Each row was made from one path, in order. Every step used is in the known rows, and no mark comes twice. Write each row's path.
Known rows:
pake > mobe > fesi > videz: [ 22  -4 -17 -11   8  -6  -5   5   8   8   9  -8  -3  10   0  -8  -3   5
   1  -4  -2   2  -4  -7  11   2   3  -6  -2 -12  11   2   1  12  -4 -25
  -9   0  -2  11 -19]
mobe > fesi > videz: [ 17   1 -14  -7   4  -6  -5   2   4   8   4  -3  -7   2   6 -10   4   3
  -9  -2  -5  -3  -7  -7   4  -3   1  -4   0  -7   8   4   3   7  -4 -18
  -7  -1  -1   3 -16]
zige > buver > fesi > mobe: [  7  -1  -4 -14  -7   8 -12  10  -6  -2   5  -5  -5  11  -4  -6  -9  -4
  15   5  -9   4  15  13  13  -4   5   4  -6  -9   3  15   6   5   4  -8
  -9  -4 -13   9  -1]
buver > fesi > zevi: [  6  -1 -12 -13  -6  -1  -8  20  -2  -2   6   3   3 -10   0  -3  -2 -18
  -4  -6 -10   3   4  -7   3  -9  -1   1  -7 -10   2  17  10   6   6  -8
   0  -2  -9   7 -17]
fako > pake > mobe > fesi: [ 19 -10 -14   2   1 -11  -6  17  -2   8   7  -6   1  13  -4  -9 -14  -1
  11  -4  -1   8   9   0   1   5  -1  -1  -9  -9  10   6  -9  16 -12 -21
  -7  -5   1  21 -20]
zige > mobe: [  8  -4  -3  -7   3  -8  -3  -1  -3   2  13   1   2   8  -1  -7  -6  -3
   7   2  -8  -1   2   7   7   3   1   8 -10  -1   5   3   3  11  -1 -10
  -8  -2  -3  -5  -8]
zige > buver > fesi > videz: [ 13   1 -11 -16  -5   9  -9   3  -3   0   8   3  -2  -2  -3  -9   5  -1
   0   4 -12   4   3   4  13 -11   4   3   5  -8   1   8   8   2   1  -7
  -4   0 -11   5  -6]
mobe > fesi > buver: [ 10   4 -10  -1  -2  -7 -12   4  -7   7   0   3   3  -3   6 -12  -6  -2
  -2  -8  -6   2   7  -2   6   0   1   5 -12  -8   5   3  -3  16   0 -18
 -10   4  -2  12 -15]
mobe > zige > buver > fesi: [  9  -2  -3  -7 -11   1  -1  12 -11   3   2   4  12   6  -2 -10  -5 -14
   1   7 -11   6  10   7  11  -7  -3   6  -4  -4   1   4   9   3   5  -8
 -11  -2  -8  11 -13]
videz > pake > mobe > zige: [  9 -10  -6   0   1 -16   2   5  -1  14   5  -4  16  13 -13 -15 -14 -10
   9   7  -2   6   6  -3  11  -1   8  11  -7   0   7  -1  -8   5   0 -14
 -12  -8   1  10 -10]
zevi > moga > volu > luki: [  9   9 -17   0   4  12 -12   1  -7   2  13  -7  -3   8  -4 -19  -1  -2
   5   7 -12  -1  15   1   6 -12   3  -2  -8  -2  -5   3   6  -7  -1  -2
   4  13 -12   0  -4]
volu > moga > zevi: [  5   2 -16  -9   0  -5 -18   4   4   2   3   4  -1   2   0  -9  -1  -1
  -3   1   0 -14   2  -2   7   2  -6  -2 -17   4  -4   3   4   2  -4   5
 -12  -2  -8  -8 -12]
mobe > fesi > zevi > moga > volu > luki: [ 17  11 -25   0   7   3 -14  17  -9   5   8  -9  -4   1  -1 -14  -3 -11
   0  -8 -15  -3  14 -10   6  -9   4  -5 -13 -15  -7  11   6   2  -2 -12
   2  15 -14   6 -20]
mobe > pake: [  1  -3  -6  -3   0 -12  -8   3 -11   0  -1   2   0   3  -3  -7  -7  -3
  -1   7  -9   7   4  -2   5 -12   1   5  -2   3  -1  -1   3  -1   5 -11
  -5 -10  -3   0  -9]
zige > buver > fesi: [  6  -3  -8 -13 -11   9 -10  10  -7  -4   6   8   3   3  -3  -6  -2  -5
   1   4 -10   4  12  11  11  -9   0   6  -4  -7  -3   8   6   2   3  -5
  -6   0 -13   7  -7]
pake > mobe > zige: [ 12  -4  -5  -3   6  -9   4   7   1   9   7  -6  11  16  -3 -11 -11  -9
  10   3  -6   7   5  -2   9   4  -1   1 -10  -1  10  -2   1   9   3 -16
  -8  -3   1  11 -15]
fesi > buver > zige > mobe: [ 11   1   2  -7   2  -9  -2  -2 -10   7  13  -1   9  -2   1 -15 -15 -12
   7  -9  -6   0  13   7  15  -1  12  17 -13  -2  14  -1  -8  22   2  -4
 -11   3  -4  13  -6]
fesi > zevi > moga: [  9   7 -10  -5   0   5  -5  16  -8  -4   4   0  -4  -4  -5  -5  -1 -13
   4  -4 -12   1   9  -8   3 -14   2  -1  -9  -3 -10  17  11   2   3  -1
  -3   2  -9  -2 -14]
pake > mobe: [ 10  -5  -9 -10   5  -1  -6   4   4   2   9  -2   2  13  -5  -7  -9  -1
  10   0  -5   7   7   3   8   2   2   1 -10  -5   6   1  -1   7   2 -13
  -3  -2  -4   6  -9]
zige > buver > fesi > zevi > moga > volu: [ 11   6 -20 -14  -2  18 -13  21 -17  -5  11   0  -4  -7 -12 -12  -6 -15
   9  -1 -14   1  24  -5  16 -18   6   2 -11 -15 -18  15  14  -5   6  -3
   1   7 -20  12 -16]
zige > mobe > fesi > zevi: [ 16  -2 -11  -8   5 -16  -6  16  -6   6  11  -1   1   2   0  -4  -9 -11
   4 -13  -9  -3   1  -4   7   3  -1   2 -15 -13   2  12   3  21  -1 -19
 -10   0  -2   1 -24]
buver > fesi > zevi > moga > volu: [  7   4 -24 -12  -4  12 -12  24  -8  -5  12  -3  -4  -9  -7 -13  -5 -17
   1  -1 -10  -2  16 -12  11 -14   2  -4 -11 -14  -9  16  14  -6   4  -6
   4   5 -15  12 -18]
fako > pake: [ 10  -5  -2   5  -2  -8  -6   5  -6   6   5   0  -1   2  -2 -11  -6  -6
   5   5  -9   6   7   4  -2  -4   0   7  -5   6   5   8  -3   8  -6  -5
   0  -7   0   7  -8]
videz > pake: [  1  -5  -7  -1  -3  -8  -8   0  -2   7   3   5   2   2  -7 -12  -4  -3
  -1   7  -4   2   4   2   5  -9   6  14  -5   1   1   3  -6  -1   0  -5
  -5  -8  -1  -2  -3]
moga > zevi: [  8  -3 -11  -6   3  -5 -14   6   1   6   4   2  -2  -6   3  -7   0  -5
   4   0  -7  -7  -1  -3   5  -6   0   2 -16   0   2   3   4   5  -2  -2
  -4  -1 -10  -5  -8]
pake > mobe > fesi: [ 13  -5 -16  -8   3  -7  -8  11   2   4   6  -3   1  13  -2  -7 -10   1
   5  -5  -2   3   5   1   8   6  -3  -3 -12 -13   7   1  -2  11  -3 -23
  -8   0  -4  14 -18]
fesi > videz > pake > mobe: [ 13  -7 -13  -8   7  -7  -7  -2   6  11  12  -5   2   8 -14 -12  -5   2
   8   5  -2   4   0  -6  11  -5  13   8   3  -6   7   4  -9   3  -4 -13
  -9  -6  -3   3  -5]
zige > buver > fesi > zevi: [ 10   1  -7 -16  -8   6 -11  18  -9  -5   5   7   2  -6  -6  -1  -3 -14
   4  -7 -14   6  14   1  10 -12   2   7  -6 -14  -7  15   8   8   8  -4
  -3   1 -16   8 -14]
moga > zevi > fesi: [ 14  -5 -12  -7   4  -4 -14  10   0   8   2   0   0  -7   2  -2  -2  -5
   6   8  -4  -8   2  -5   8 -11   7  -4 -16   2   5  11  10   5  -4  -6
  -9   1 -15   2 -14]
videz > fesi > zevi > moga: [ 19   4 -14  -6   3   7  -7  25  -8  -6   4  -7  -3  -2   0  -4  -6 -17
  -4  -1  -1  -2  11 -10   3 -17  -3  -5 -16  -8 -12  21  14   6   3  -5
  -6   7  -9  -4 -17]
fako > pake > mobe: [ 13  -8  -5   3   3  -5  -6  10  -2   7  11  -3   1  12  -8  -9 -13  -3
  16   1  -7  11  10   4   2   3   3   3  -7  -2   8   6  -7  11  -7 -10
  -1  -7  -2  14 -10]

Which path is each row?
[ 12  -3 -16  -4  -1 -13  -8   0   1  13   3   0  -2   1  -4 -13   1   3
  -8   4  -2  -4  -7  -8   5  -9   6   6   2  -8   5   4  -7   3  -8 -17
 -11  -7   0   1 -12] => mobe > fesi > videz > pake
[ 11   8 -13  -5   0  -3 -24   5  -4   7   3   3   4  -8   0  -9  -6  -2
   4   4   1 -12  12  -9  10  -4   8  -1 -17   3   0  13   5  11  -4   0
 -19   4 -13   7 -16] => volu > moga > zevi > fesi > buver
[ 17 -10 -15  -9   6  -7  -7   1   5  12  10  -6   2   6 -15  -6  -9   2
  10  12   0   4   2 -10  12 -11  21   4   3  -5  10  12  -3   5  -6 -15
 -11  -5  -9  13 -10] => zevi > fesi > videz > pake > mobe
[ 17  -3  -2  -6   5 -17  -6   8 -19   4   8 -11  10   0  -1 -11 -26 -17
  -4  -2   6   4  16   1  16 -12   9  11 -13  -8   8  -1  -6  23   5 -12
 -19   0  -5  11  -9] => videz > fesi > buver > zige > mobe > pake
[ 16  -1  -8  -8   4   0  -3   0   2   8   7  -4  -4  -1   0  -4   3   2
   0  11  -7  -1  -1  -9   7 -12  13  -4   4   1  10  13  11   3  -4 -11
  -5  -1  -6   5 -13] => zevi > fesi > videz
[ 17   3 -15  -5  -1  -7  -6  21 -12  -1  11  -4  -1   4  -3  -5  -8 -12
   4  -8  -8  -5   6  -6   7  -3   1   0 -15 -13  -7  17   8  15  -4 -13
 -12   4  -8  -1 -24] => zige > mobe > fesi > zevi > moga
[ 14   3  -2  -6  -2  -3  -3   4  -9   8   3  -2   8 -10   2 -10 -13 -13
   2  -3  -4   2  16  -1  10 -14  19  10 -11   0  15   6  -1  15   2  -4
  -7   4 -11  25 -12] => zevi > fesi > buver > zige
[  8   2 -12  -1   8   1 -14  -4  -1   9  13  -6  -1   6  -1 -18  -1  -3
   3   4 -14   1  10   5   6  -4   3   2  -9  -3   5  -3   1  -3   1  -8
   7   8  -7   1  -3] => moga > volu > luki
[ 13  -6  -6  -4   8 -10 -11  12  -8   0  -1 -18  -7  12   0  -5 -19  -6
   2  10   3   5   8  -1   8 -10   1  -5  -9  -5   1  13   5   3   7 -20
 -12  -9  -1   1  -7] => videz > fesi > mobe > pake
[ 14  -8 -18  -6   3 -17 -11  18   0  11   7  -2   5   4 -12  -6 -14  -9
   6 -10  -2   4   8  -9   8  -1   6   8 -12 -19   0  12  -9  14  -1 -19
 -10  -5  -4  13 -22] => videz > pake > mobe > fesi > zevi
[ 18   3 -21  -7  10   8 -11  23  -8   0   8 -11  -8  -5  -5 -12 -11 -16
  -3   0  -4  -3  18 -15  10 -16   1  -7 -19 -11 -16  15  13  -2   5 -10
   0   8  -8   3 -17] => videz > fesi > zevi > moga > volu
[ 21  -1   1  -4   6  -7  -9  11  -8  15  -2 -12   2   8  -3  -6 -13 -10
  24   9  -8  -6  10   2  16 -10  16  -1 -16   1   3  16   8  11   1  -8
 -20  -2 -16  11 -11] => moga > zevi > fesi > mobe > zige > buver
[ 10   0   3  -1   4 -11   2   5   0  11  -1 -13   3  16   3 -12 -12 -10
  11   6  -9   2   5   2   6   0   2   0  -8   5  10   7   3   5   6 -12
 -10  -7   3   6  -8] => fesi > mobe > zige
[ 11 -12 -19  -3  -1 -12 -10  10   2  11   5  -1   4  12 -10  -9 -13   2
   3   0   2   2   6   0   8   1   4   8 -12 -14   5   3 -11   7  -5 -22
 -12  -6  -3  12 -15] => videz > pake > mobe > fesi
[  4  -3  -8 -11  -6   1  -8  12   4  -2   5  -8  -4   8   2  -6  -8  -6
   5   6  -6   1   8   6   7  -2   2  -1  -6  -8  10  17   7   3   3 -13
  -6  -4  -5   9  -4] => buver > fesi > mobe
[  7  -6  -1  -7   3 -20   2   4 -14   2   9  -5   6   5  -4 -11 -20 -12
   2   2  -4   3   7   5  12  -9   7  12  -6  -1   9  -6  -5   9   3  -5
 -11  -7  -5   7  -9] => buver > zige > mobe > pake
[ 16  -8 -15  -3   5 -10 -14   3   2  17   5  -3   0 -10  -6  -7   2  -1
   3  12   0  -9  -5 -14  10 -17  19   3  -3  -1   6  14   1   2  -9  -4
 -12  -5 -15  -1  -9] => moga > zevi > fesi > videz > pake
[ 12   2   4  -4  -1  -3   0   2 -11   8   0   4   8   9  -2 -11  -6  -8
   7   5 -14   5   9   9  10  -6   1   9  -6   3  -2  -2   4   5   5  -6
 -10  -2  -3   6 -10] => mobe > zige > buver
[ 12  -5  -8  -4   8 -14 -18  12  -8   8  -4 -14  -6   1  -3   0 -15  -4
  17  13  -2  -3   5  -8  10 -15  14  -7 -11   0   4  17   7   4   1 -12
 -14 -10 -16   7  -9] => moga > zevi > fesi > mobe > pake
[  4  -2  -1  -4   5 -13 -10   3  -8   1  -1 -11  -7  11  -4  -7 -15  -2
  11   8  -8   7   7   2   7  -9   6   1  -2   1   2   8   1  -1   8 -15
 -10 -13  -3   3  -3] => fesi > mobe > pake
[ 13   3   8  -4   3  -4  -2   2  -9  10   0 -10   1  19  -2 -12 -13  -8
  19   5 -13   2  13  10  12  -3   7   6  -8   2   0   6   2   7   7 -10
 -14  -6  -2   6  -5] => fesi > mobe > zige > buver
[ 17  -8   0   7   3 -15   4  11  -4  14   7  -7  11  15  -7 -14 -15 -13
  15   4  -6  13   9   0   4   2   1   3  -6   3  10   3  -6  13  -6 -15
  -6 -11   5  17 -16] => fako > pake > mobe > zige
[ 19   2 -29 -10  11   3  -9  24  -5   4  12 -11  -6   4 -11 -13 -15  -9
  11 -11  -7  -1  17 -16  14  -4   4  -9 -20 -20  -9  10   5   5   1 -20
  -2   6 -11  18 -27] => pake > mobe > fesi > zevi > moga > volu
[ 18   1  -5  -9   1  -2  -4   9  -7   4   5  -6   6  -6   7 -13 -16 -16
 -11  -7   3   2  18   1  10 -12   6   8 -18  -6  10   2  -2  18   4  -4
  -9   7  -4  15  -8] => videz > fesi > buver > zige
[ 16   0  -7  -3   3   1 -12   6  -6   4   4  -3   4  -3   5 -10  -8  -7
  -5  -1   0   3  11  -2   6  -7   1   3 -16  -6   2   7   4  17   3 -13
 -10   4  -1   4  -7] => videz > fesi > buver
[  7  -2  -3 -11  -5  -1 -14  11 -16  -4  -1  -5  -4   9  -8  -5 -15  -4
  13   9  -8  10  15   7  16 -12   6   4   1  -8  -1  11   4   1  10 -12
 -12 -11 -12  10  -3] => zige > buver > fesi > mobe > pake
[ 20  -3 -13  -8   5 -13  -3   0   1   9  13  -3  -3   7   4  -9  -1   2
  -2  -1  -4  -5  -7  -3  10   4   1  -1  -2  -8  10   4   1  15  -8 -21
 -13  -1   0  -3 -17] => zige > mobe > fesi > videz
[ 19  -3 -14  -8   9  -4 -11   5   4  12   5  -5  -4 -10   1  -4   5  -1
   3   9  -3  -9  -6 -13  10 -13  13  -7  -5   0   8  12  10   5  -6  -6
  -8   1 -14   1 -13] => moga > zevi > fesi > videz
[ 17  -9  -2  -1  -9  -3  -1  20 -13   7   8  -2  15  13 -12 -12 -17 -14
  17   7  -6  15  17   6  13  -2   1   6  -3  -7   5   6  -2  13  -5 -12
  -9  -7  -6  26 -16] => fako > pake > mobe > zige > buver > fesi
[ 14  -5  -7  -6   7  -6 -15  11   4   9   2 -12  -8   1   1  -2  -8  -4
  17   9  -3  -8   5  -2  10  -8  12  -8 -17   0   8  20   7   8  -1  -9
 -11  -2 -14   6  -9] => moga > zevi > fesi > mobe
[ 11   9 -24  -6  -2  13 -15  20  -6  -2  14  -6   2  -4  -5 -14   0 -17
   0   1 -15   0  18  -8   9 -15   3  -4  -9 -16  -5  19  11  -5   3  -1
   6  15 -18   6 -14] => buver > fesi > zevi > moga > volu > luki
[  7 -11  -9  -4   2  -7  -8   3   2   7   8  -1   7  11 -14  -9 -13  -1
   9   4  -1   4   8   2  10  -2   7  11  -8  -4   5   2 -10   4  -2 -10
  -7  -9  -3   7  -5] => videz > pake > mobe
[ 20  -1  -8 -14  -1   2   3   8  -3   6  10  -4  10  11  -8 -12  -6 -10
   8   5  -7   9   5  -3  21  -4   6   2   3 -11   7   4   6  10   2 -15
 -12  -1  -8  16 -15] => pake > mobe > zige > buver > fesi > videz
[ 18  -3  -8 -12   3 -19   1  19  -5   8  11  -4   5   0   1  -7 -14 -19
  -2 -18  -6  -3   7   0  10   0   6   8 -16 -15   8   7  -3  22   0 -12
 -10   3  -6  14 -26] => buver > zige > mobe > fesi > zevi
[ 16   3 -22  -7   8  -4  -8  18 -11   4  16  -7  -5   1  -7 -13 -14 -11
   9  -9  -8  -9  12 -11  13  -3   4  -2 -20 -15  -9  12   7   8  -2 -17
  -6   7  -7   6 -26] => zige > mobe > fesi > zevi > moga > volu
[  5  -6  -3  -5   4 -18  -7   1 -14   0   9  -1   3   9  -6  -6 -12  -5
   7   6  -7   5   3   2   9  -4   1   7  -4   1   2   0   1   7   1 -14
 -12  -9  -3  -5  -9] => zige > mobe > pake
[ 21  -6   3   3   2  -8   1  11 -13  11   6  -4  11  18 -11 -12 -17 -11
  23   2  -8  15  15   8  11  -1   4   9  -7  -1   2   1  -5  15  -2 -10
 -10  -8  -1  18 -12] => fako > pake > mobe > zige > buver
[  9 -11 -19 -13  -4  -3  -8   6   7   6  13  -4   5   4 -12 -10  -5  -2
   1   8   2   4   0  -6  13  -5  11   5   5 -14  10   9  -4   3  -4 -14
  -7  -6  -7  10  -7] => buver > fesi > videz > pake > mobe
[ 18   1  -7  -6   1  -6 -11   9  -7  12   1  -3   8 -18   3  -8 -10 -13
   5  -5  -1  -8  13  -7  14 -16  19   7 -20  -2  13   7   1  18  -1   2
  -9   6 -20  20 -11] => moga > zevi > fesi > buver > zige
[ 13  -9  -1  -2   1  -9  -2   4 -10  13   5   1  15  16 -17 -13 -16  -8
  18   5  -6   8  14   5  16  -5  10  17  -7  -3  -2  -2 -10   6   2 -10
 -15  -7  -4  12  -6] => videz > pake > mobe > zige > buver
[ 18  -8 -13  -9   0 -21   2   2   0  16  12  -7   3   5  -3 -15 -11  -6
  -7  -4   3  -8  -3  -2  13  -4  13  14  -1 -10  14   0 -13  13 -10 -12
 -17  -4  -2   7 -13] => buver > zige > mobe > fesi > videz > pake
[ 19   2 -13  -9  -2  -8   2  24 -10   1  11  -7   2   2  -2  -9 -14 -20
  -1 -15  -4  -6  11  -3  12  -7   6   4 -17 -14   1  12   2  16  -3  -7
 -13   7 -12  10 -25] => buver > zige > mobe > fesi > zevi > moga
[ 24  -4  -7   1  -1 -13  -5  15  -9  14   7  -7   8   2  -3 -16 -23 -11
   9 -16   0  10  19   0   8   1  11   9 -13 -13  17   0 -18  27  -8 -14
  -9   0  -3  38 -17] => fako > pake > mobe > fesi > buver > zige
[ 13  -3   2  -2   3 -12   3   8  -3  12  -1 -15   3  14   1  -9 -13 -10
  14  14  -6   0   7  -2   7  -6  11  -3  -8   5  12  16   9   6   3 -16
 -13  -6  -1  15 -15] => zevi > fesi > mobe > zige
[ 19  -4 -15  -9   8  -8  -8  21   1   7   6  -4   1   5  -3  -3 -11  -9
   7 -17  -6   5   6  -9   8   2   0  -3 -15 -17   2  11   1  15   2 -22
  -7   2  -5  15 -27] => pake > mobe > fesi > zevi
[ 12  -9 -15  -8  -4 -12   2   8   4  14  10  -8  16   8 -11 -14  -7 -10
   1  11   2   4  -2 -11  16  -7   9   7   7 -10  14   6  -3   5  -4 -15
 -14  -8   0  13 -14] => buver > fesi > videz > pake > mobe > zige
[ 11   6 -12 -12 -11  17 -10  25 -16 -10   4   5   1  -5 -10  -3  -2 -15
   7  -3 -15   3  18  -1  12 -17   1   3  -6 -12 -14  20  15   3   3   0
  -5   5 -19   6 -14] => zige > buver > fesi > zevi > moga
